Each row was made from one small tree. Brackets hold a mark, then the marks that hang from it, in alphabetical order. Every link used is in the known rows. Write each row's tree.
In the rows, zero is written as 128.
Known rows:
(G D H): [120 139 120 120  80 149 122 119 128 135 154 135 147 109 127 121 105 127
 106 119 116 112 122 124 106 108 110 196 113 125 155  98 120 157 137 128
 132 124  67]
(F (M (A (G D)) K)): [ 96 175 109 133 100 148 116 129 125 141 106 108 124 107 145 120 155 127
 105  96 133 110 118 127 132  93 108 134 138 132 164 103 108 106 128 208
 135 136 149]
(J (G D (H M))): [129 137 126 129  94 140 106 131 133 119 170 130 139  81 132 121  89 135
 144 125 124 116 108 121  99 103 101 179 123 134 159 109 142 169 146 126
 119 112  74]
(K (M S)): [108 106 134 139 110 125 119 148 122 152 117 144 114 156 126 116 139 137
 125 148 138 134 114 130 100 121 127 155 129 121 133 128 125  71 133 141
 124 112 116]
(X (R (K (M S)))): [130 132 130 144 115 144 119 120 122 144 125 130 124 155 123 117 124 136
 156 137 120 116 118 133 112  91 119 137 131 113 169 102 117 131 127 143
 140 128  84]
(W (G (H M)) T Y): [135 137 106 143 140 165 117  91 124 126 194 122 150  99 114 121  97  68
  94 109 211 127  97 138  81 180  95  76 139 130 165 114 162 142 120 111
 145 116 116]
(M F): [125 139 125 110 134 138 121 132 125 139 139 116 134 150 125 140 126 117
 146 120 127 121 127 120 148 106 108  97 115 131 118 143 108 130 122 167
 121 136 100]
(J (G D H)): [127 147 119 117  99 133 109 112 130 111 172 129 143 100 131 115  95 144
 138 116 111 116 118 115 107 114 113 181 119 130 167 109 143 174 139 120
 123 123  70]
(D (G (H (M F S)))): [141 128 136 131 116 162 113 153 130 131 162 130 146  99 107 142  97 106
 135 114 127 101 109 118 122  86 107 117 117 127 136 134 125 128 139 121
 125 111  34]
(W (G H) (T B) Y): [135 152 103 138 155 151 127  69 118 130 204 126 137 132 119 111 111  56
  96  93 193 124  95 130  85 179 119 128 143 129 163 117 145 129 114 117
 151 132 124]
(R (K (M F X))): [109 143 101 115 105 184 122 131 117 161 110 130 125 175 138 118 128 131
 163 114 148 116 141 132 148  91  91 123 109 124 149 120 109  93 130 225
 133 121  41]
(D G): [144 134 130 127 136 139 120 124 131 107 139 122 138 119 119 135 112 136
 132 118 121 109 134 122 137 116 136 102 121 127 137 137 145 148 133 106
 136 124  67]
(D (G (H (M A K)))): [147 140 129 136 111 169 127 133 131 123 136 131 152  87 116 140 104 107
 119  99 128 103 113 130 128  80 109 130 136 123 147 122 152 132 140 134
 131 123  77]
(Q F): [143 137 126 110 126 129 113 135 131 132 144 130 112 145 130 131 119 135
 157 116 125 132 134 119 136 126 113 151 115 135 112 139 104 109 137 155
 118 143 108]
(T (W (G (H (M A))))): [145 156 118 135 110 162 140 118 129 126 168 133 137  80 120 135 107 111
 123 105 174 135 101 132  82 125 115 172 134 144 122 113 150  79 141 106
 114 126 149]
(A G): [135 138 124 133 131 129 114 111 124 128 143 118 117  93 135 115 127 112
 122 132 155 115 113 124 128 138 125 100 124 135 122 126 119 140 123  94
 136 134 144]
(G D (H M)): [122 127 130 134  73 154 118 141 131 144 151 135 142  87 129 129  98 115
 110 131 133 112 111 133  97  93  95 197 117 131 147 100 121 146 146 135
 126 112  74]
(M A F (X R)): [119 188 115 120 155 146 120  91 132 134 137 110 142 124 108 145 152 156
 153 106  90 115 144 128 164  49  89  79 132 133 136 115 111  86 105 226
 137 156 103]
(K (M A S X) R): [ 98 139 109 140 127 120 115 123 125 162 115 132 134 138 110 114 179 177
 141 145 129 137 134 137 118  76 126 170 132 111 142 110 136  30 117 195
 141 129 130]
(T B (W (G H) Y)): [156 174 110 128 140 165 143  84 116 134 197 140 105 127 122 123 109  83
 113 105 188 132  82 120  71 160 130 224 135 141 120 120 135 101 129  95
 127 123 154]
(A (G D (H (M F)))): [130 144 123 129  89 158 103 124 126 146 166 117 132  69 134 121 101  99
 117 132 158  98  98 122 114 101  87 139 109 139 134 110 103 155 134 121
 131 126  86]
(J (G D (H (M A)))): [128 146 123 127  91 137 105 122 135 115 161 133 146  71 132 125  97 149
 134 116 124 119 115 123 101  92 101 172 131 136 168 104 148 145 143 143
 118 120  92]
(P (M A F)): [142 146 114 125 107 150 116 133 129 143 120 125 132 144 132 146 148 179
 125 105 123 139 129 133 133  83 109  74 124 139 118 125 114  73 125 211
 119 131 143]
(T B (W Y)): [166 166 119 128 142 146 144 103 120 130 160 140  97 158 133 127 130 128
 112 121 168 140  98 119  88 141 143 212 136 136 102 128 124 105 126 119
 123 118 165]
(K (M A S)): [106 119 130 137 106 122 119 138 125 146 104 150 124 144 127 122 150 155
 111 134 137 139 124 134 105 104 127 141 143 124 143 120 134  38 129 167
 123 124 147]
(X R): [149 142 141 147 143 120 125 109 131 120 141 117 134 118 116 134 120 132
 142 139 105 120 116 129 122 103 127 129 135 124 135 113 126 172 120 109
 138 138 124]
(X (R (K (M A S)))): [128 141 126 141 112 140 119 114 124 140 117 133 131 148 124 122 131 150
 148 128 120 120 123 134 114  80 118 128 139 114 177  96 122 109 125 157
 141 135 105]
(P M): [147 125 121 142 107 147 122 142 129 141 125 130 117 141 134 131 135 168
 126 125 125 140 123 135 114 119 125 117 121 135 116 123 121 108 134 156
 125 111 136]
(H (M A X)): [115 143 125 142 127 151 125 134 135 141 113 130 123  82 125 139 144 146
 130 125 135 129 134 142 130  82  96 118 143 139 125 118 133  53 130 197
 128 120 139]
(W G (T B) Y): [124 149 107 132 172 133 123  68 118 127 190 117 119 148 126 111 129  79
 107 106 190 128 107 134  96 186 128  94 147 133 159 130 148 113 112 129
 152 136 146]
(M A X): [106 167 109 123 138 144 129 100 132 130 115 130 130 107 122 128 160 163
 124 106 108 129 153 136 146  92 111 112 139 134 137 113 132  51 118 200
 135 138 133]
(Q (F (M S X))): [106 156 117 125 127 145 102 161 131 149 142 122  97 140 122 123 145 146
 164 107 110 127 136 113 132 111 102 167 108 140 125 131  70  53 137 218
 117 123  71]
(P (M A (K R) S)): [110 141 110 130 108 137 121 128 124 164 115 121 116 157 121 120 189 185
 128 113  98 139 116 139 115  79 130 116 140 106 153 115 131  42 124 202
 133 130 182]
(Y (W G)): [129 142 114 106 147 128 134 119 134 109 145 114 129 130 115 120 102 117
 128 114 125 138 124 132 120 125 118 114 126 146 140 110 134 137 136 131
 127 127 142]
(P (M A F X)): [127 164 104 124 120 167 118 123 129 150 124 121 124 141 126 141 161 187
 135 101 109 135 141 135 145  72  97  76 119 142 118 123 110  46 120 245
 124 126 117]
(R (K (M A S X))): [ 88 140 103 123  99 169 120 127 119 158 100 144 119 160 133 108 152 158
 141 111 135 124 144 137 126  91 108 126 130 118 176 105 119  26 132 217
 135 120  83]
(M A F S): [ 93 146 123 103 127 120 113 128 126 144 132 126 130 148 115 137 164 154
 130 108 105 126 131 120 134  84 113  71 134 125 149 135 106  34 118 196
 119 146 136]
(A (G (H (M F K)))): [137 144 125 134 110 168 118 128 121 152 152 117 128  81 130 121 110  67
 126 118 161 102  87 124 128 101  87 122 123 130 120 124 110 144 129 130
 129 129 121]
(W T Y): [144 135 108 132 149 133 120  98 127 112 151 122 142 160 126 121 130 130
  93 119 172 138 125 131 110 167 123  57 135 117 151 123 151 156 110 134
 143 121 123]
(A (G H)): [146 143 120 138 113 148 118 110 124 131 156 126 134  75 128 113 108  87
 112 120 157 110 101 121 120 132 115 137 121 131 126 113 114 156 126  83
 134 130 122]
(G D (H (M X))): [111 140 122 134  83 170 119 132 131 149 154 132 136  82 124 124 107 125
 118 129 122 109 118 134 106  85  84 200 113 132 147  98 117 126 141 163
 131 108  55]
(X (R K)): [143 147 126 136 127 144 125 110 126 129 132 118 133 137 125 124 118 131
 157 124 114 113 126 131 128  97 119 119 129 117 167 101 118 167 125 133
 144 137  94]

Write each row's tree:
[146 143 114 138 159 128 127  94 123 125 157 126 125 172 133 117 136 106
  97 113 169 134 113 129 106 155 134 113 143 123 138 126 132 137 110 146
 146 125 136] : (W (T B) Y)
[ 72 173 123 109 160 160 125 105 116 170 150 100 103 174 100 116 175 122
 175 115  50  98 115 124 156  54  87  96 129 105 155 133  96  73 108 231
 140 141  80] : (M F K S (X R))
[ 94 162 114 118 125 156 110 157 126 160 133 117  90 155 125 117 155 130
 166  97  99 121 127 116 143 102  97 171 117 129 133 133  75  51 137 240
 119 129  81] : (Q (F (M K S X)))
[139 125 116 132 124 123 114 139 123 158 126 118 151 161 122 132 134 130
 155 153 161 131 120 127 133  89 118 163 111 117 112 131 128 134 120 166
 131 134 110] : (K (M F) R)
[122 136 131 138 103 133 109 129 133 136 124 126 123  63 140 134 130 141
 112 135 157 118 117 139 114  95 102 109 139 143 139 113 128  93 134 146
 128 129 161] : (H (M (A (G D))))
[ 93 187 101 140 126 168 122 124 125 146 103 107 118  99 136 117 169 120
 120  89 128 112 126 128 151  86  99 123 139 134 148 107 104  74 121 235
 138 131 139] : (F (M (A G) K X))
[124 154 124 148 126 162 122 122 134 143 115 124 128  87 123 136 137 150
 151 122 125 119 132 145 131  61  90 111 143 133 150 101 127  77 128 200
 137 127 118] : (H (M A (X (R K))))
[141 140 107 122 139 133 138 117 137 106 164 113 159 134 112 114  93  90
 117  90 136 137 119 135 106 122 115 115 128 139 145  98 136 152 134 137
 132 127 109] : (Y (W (G H) T))
[146 171 113 125 153 152 141  83 116 132 186 133  93 139 127 123 124 105
 120 115 186 135  93 123  79 167 137 194 139 144 118 130 138  88 127 103
 129 126 171] : (T B (W G Y))
[106 145 118 129 130 176 123 117 124 151 180 120 133  76 110 130 103  71
 144 111 158 112 106 133 118 122  82 130 122 143 137 126 128  96 133 148
 129 127  90] : (W (G (H (M F X))))
[119 158 115 119 109 121 111  93 129 121 128 123 131  86 139 122 144 159
 101 119 139 116 132 130 125 107 121 104 133 137 155 107 129 100 124 139
 138 148 158] : (M (A (G D)))
[118 181 115 157 134 146 120 131 135 129 112 113 137  98 121 137 150 149
 130 104 109 123 136 128 137  76 108 136 137 140 146  95 103  94 119 217
 136 129 115] : (F (M A (X R)))
[ 96 151 119 119  94 125 105 104 126 137 149 135 127  85 123 110 149 149
  97 114 119 112 118 122 101 101 120 127 133 125 172  99 113  59 126 128
 134 137 135] : (M (A (G D H)) S)
[106 158 118 111 116 137 105 115 123 147 154 126 136 106 115 125 148 124
 118 102 128 113 111 113 127  86 103  75 128 128 146 122  95  54 116 162
 123 147 130] : (M (A (G H)) F S)
[157 126 135 143 113 163 120 145 133 119 150 132 150  81 114 141  87 106
 126 116 139 105 112 124 121  99 115 140 122 129 132 126 141 155 142 102
 131 110  49] : (D (G (H M)))
[117 145 121 122 124 143 123 137 127 162 115 108 140 123 124 145 154 118
 148 120 138 121 114 139 144  55  92 109 141 119 133 133 132  94 123 215
 126 145 164] : (H (M A F (K R)))
[126 141 116 110 111 146 127 128 137 120 160 120 137 103 115 120  82 109
 117 115 127 128 114 135  98 103  96 157 119 148 152  92 129 149 147 135
 126 116 106] : (Y (W (G D (H M))))
[111 168 109 121 126 162 115 150 128 151 127 115 101 148 132 124 142 122
 165  92 112 122 133 119 152 101  92 174 115 135 122 131  84  86 137 240
 121 133  84] : (Q (F (M K X)))
[122 171 122 123 161 152 121 105 127 141 153 103 130 138 108 136 135 132
 170 124  91 109 134 123 161  71  90  99 115 131 122 126 101 131 109 195
 138 140  66] : (M F (X R))
[ 96 147 121 144 112 125 114 160 131 138 108 128 128 117 125 131 160 148
 111 105 122 132 129 122 113 104 127 130 139 134 158 110  99  50 129 192
 121 120 138] : (F (M A S))
[119 148 112 113 144 111 134 106 134 114 164 107 131 158 128 107 112 109
 124  99 121 131 128 136 106 112 127 145 130 146 151 102 123 129 135 163
 139 135 117] : (Y (W (G D) (T B)))
[ 87 177 105 112 138 162 142  93 124 145 103 121 121 134 125 119 178 144
 125  91  91 120 142 141 160  76 102 113 150 117 153 118 140  47 116 237
 140 145 149] : (M A K X)
[144 146 125 140 118 169 122 132 135 119 144 134 153  72 112 141 104 124
 125 104 130 106 125 128 129  80 106 131 128 132 137 119 146 116 137 139
 134 115  53] : (D (G (H (M A X))))
[134 144 109 121 117 157 123 134 121 168 130 104 125 178 127 130 158 150
 153 118 114 127 113 133 142  80 110 110 115 114 121 134 116 119 123 209
 130 131 132] : (P (M F (K R)))
[103 157 108 121 119 159 112 130 127 161 132 124 111 150 117 131 177 196
 138 106  91 134 137 132 132  72 100  71 121 134 131 125  98   4 121 244
 124 119 114] : (P (M A F S X))
[101 189 111 148 134 160 129 124 129 141 103 106 128 117 123 129 165 134
 133  92  96 115 129 133 145  63 100 141 146 127 160  99 109  93 118 244
 140 135 127] : (F (M A K (X R)))
[127 156 110 116 106 163 125 125 123 155 111 119 124 166 135 138 161 160
 128  93 109 132 121 137 142  70 102  77 134 127 132 127 121  75 124 237
 123 137 156] : (P (M A F K))
[106 154  96 113 102 180 122 123 119 156 100 134 134 166 138 122 139 147
 151 103 147 120 148 135 150  78  91 107 120 126 158 112 116  64 127 244
 132 130  65] : (R (K (M A F X)))
[147 133 133 137 112 173 127 139 129 127 144 128 146  96 115 136  96  96
 127 108 128 100 108 128 127  90 110 138 127 121 139 128 145 154 142 119
 131 115  58] : (D (G (H (M K))))
[116 151 121 123 113 127 101 160 134 140 127 130 111 133 128 133 144 151
 145  99 120 135 132 114 125 106 112 154 125 140 136 126  79  48 138 207
 112 137 117] : (Q (F (M A S)))
[ 76 146 122 111 123 129 132 115 121 149 108 130 114 153 121 115 183 140
 114 101  87 123 120 133 126  90 124 106 159 105 174 124 133  28 122 190
 130 144 178] : (M A K S)
[103 127 126 122 110 129 114 140 122 155 113 141 130 162 125 131 149 147
 125 127 135 133 122 128 120  87 111 113 133 127 136 131 119  40 124 197
 118 132 124] : (K (M A F S))
[117 122 118 141 115 103 113 131 125 155 112 136 142 144 116 120 165 166
 131 149 143 141 122 134 107  89 137 167 136 109 145 113 141  57 122 158
 134 134 159] : (K (M A S) R)
[ 85 171 107  98 149 176 134 112 117 163 131 103 116 172 120 122 159 110
 161 101  90 106 132 127 175  75  82 100 121 118 130 145 111  93 115 246
 133 140  86] : (M F K X)
[145 138 131 129 115 176 124 143 128 133 150 122 149 107 114 142  96  88
 135 103 129  97 107 124 137  77  99 122 122 123 135 136 136 155 138 140
 128 120  43] : (D (G (H (M F K))))
[151 138 120 128 149 107 144 135 139 112 132 119 138 175 129 115 116 114
 121 100 112 142 128 131 120  94 137 145 134 136 118 108 111 143 131 171
 129 127 128] : (Y (W (T B)))
[123 175 116 129 133 158 114 140 130 147 134 108 104 144 125 126 137 124
 172  99 101 118 126 120 148  90  91 172 119 133 127 123  83 109 133 230
 128 139  84] : (Q (F (M K (X R))))
[122 157 115 114 114 143 134 102 125 121 173 118 119 119 129 124 120 142
 133 121 152 128 120 129  88 145 127 168 118 142 135 119 144 101 139 103
 123 129 125] : (T (W (G D)))
[106 149  99 115 142 137 108  61 123 114 191 107 135 139 125 111 123 124
  94 117 180 122 126 137  92 186 111  58 129 130 190 115 162 145 115 124
 155 130 110] : (W (G D) T Y)
[ 67 160 113 137 128 162 124 156 121 164 114 111 101 143 121 110 173 122
 140 104  94 114 120 124 134  97 107 149 131 120 154 120  92  55 127 232
 132 110  94] : (F (M K S X))
[ 80 165 112 143 124 143 115 151 131 146 112 125 119 112 120 125 172 157
 124 101 107 128 139 124 128  90 114 133 134 135 155 108  94  22 125 228
 127 115 112] : (F (M A S X))
[133 132 132 146 116 134 114 135 133 135 120 127 124  63 135 136 131 128
 116 131 165 124 114 138 120 100 106  94 144 142 125 119 130  87 132 141
 126 129 176] : (H (M (A G)))
[103 154 104  99 134 151 107  65 119 124 182 117 112 120 120 119 117 132
  99 134 173 120 119 131  97 184 105  93 125 135 187 117 156 137 121 107
 147 126 127] : (W (G D) Y)
[116 177 102 102 137 136 117  92 119 153 128  95 143 132 125 125 172 118
 142 104 135 107 116 126 166  66 103  85 135 112 143 129 124 109 105 200
 140 173 177] : (M (A G) F (K R))
[ 76 151 119 107 148 149 114 128 122 161 152 118 109 157 107 121 163 141
 161 121  87 115 136 118 146  89  98  90 112 125 134 142  89  40 116 211
 127 124  66] : (M F S X)
[125 144 105 113 121 131 131 111 137 107 170 110 158 136 117 110  93 107
 112  94 125 130 127 135 100 115 110 130 121 140 160  89 134 162 136 144
 136 127  87] : (Y (W (G D H) T))
[123 162 113 127 127 151 107 155 133 141 134 119 108 131 130 129 131 138
 163 103 124 128 139 116 144 111  98 170 107 145 113 128  78  86 137 217
 119 128  75] : (Q (F (M X)))
[120 149 119 128 101 151 107 125 133 123 172 128 136  78 129 117  96 142
 150 123 115 113 116 122 106  96  92 183 120 135 158 108 139 147 143 148
 122 110  58] : (J (G D (H (M X))))
[124 172 109 124 123 148 107 146 136 137 124 122 115 122 130 135 141 154
 151  93 123 132 146 119 146  97  98 159 119 147 123 121  86  60 135 236
 118 137 100] : (Q (F (M A X)))
[130 127 135 136 113 167 123 145 127 134 148 130 138 101 110 130 107 101
 129 111 119 100 103 126 119  89 112 137 129 116 149 130 139 124 142 120
 130 112  57] : (D (G (H (M K S))))
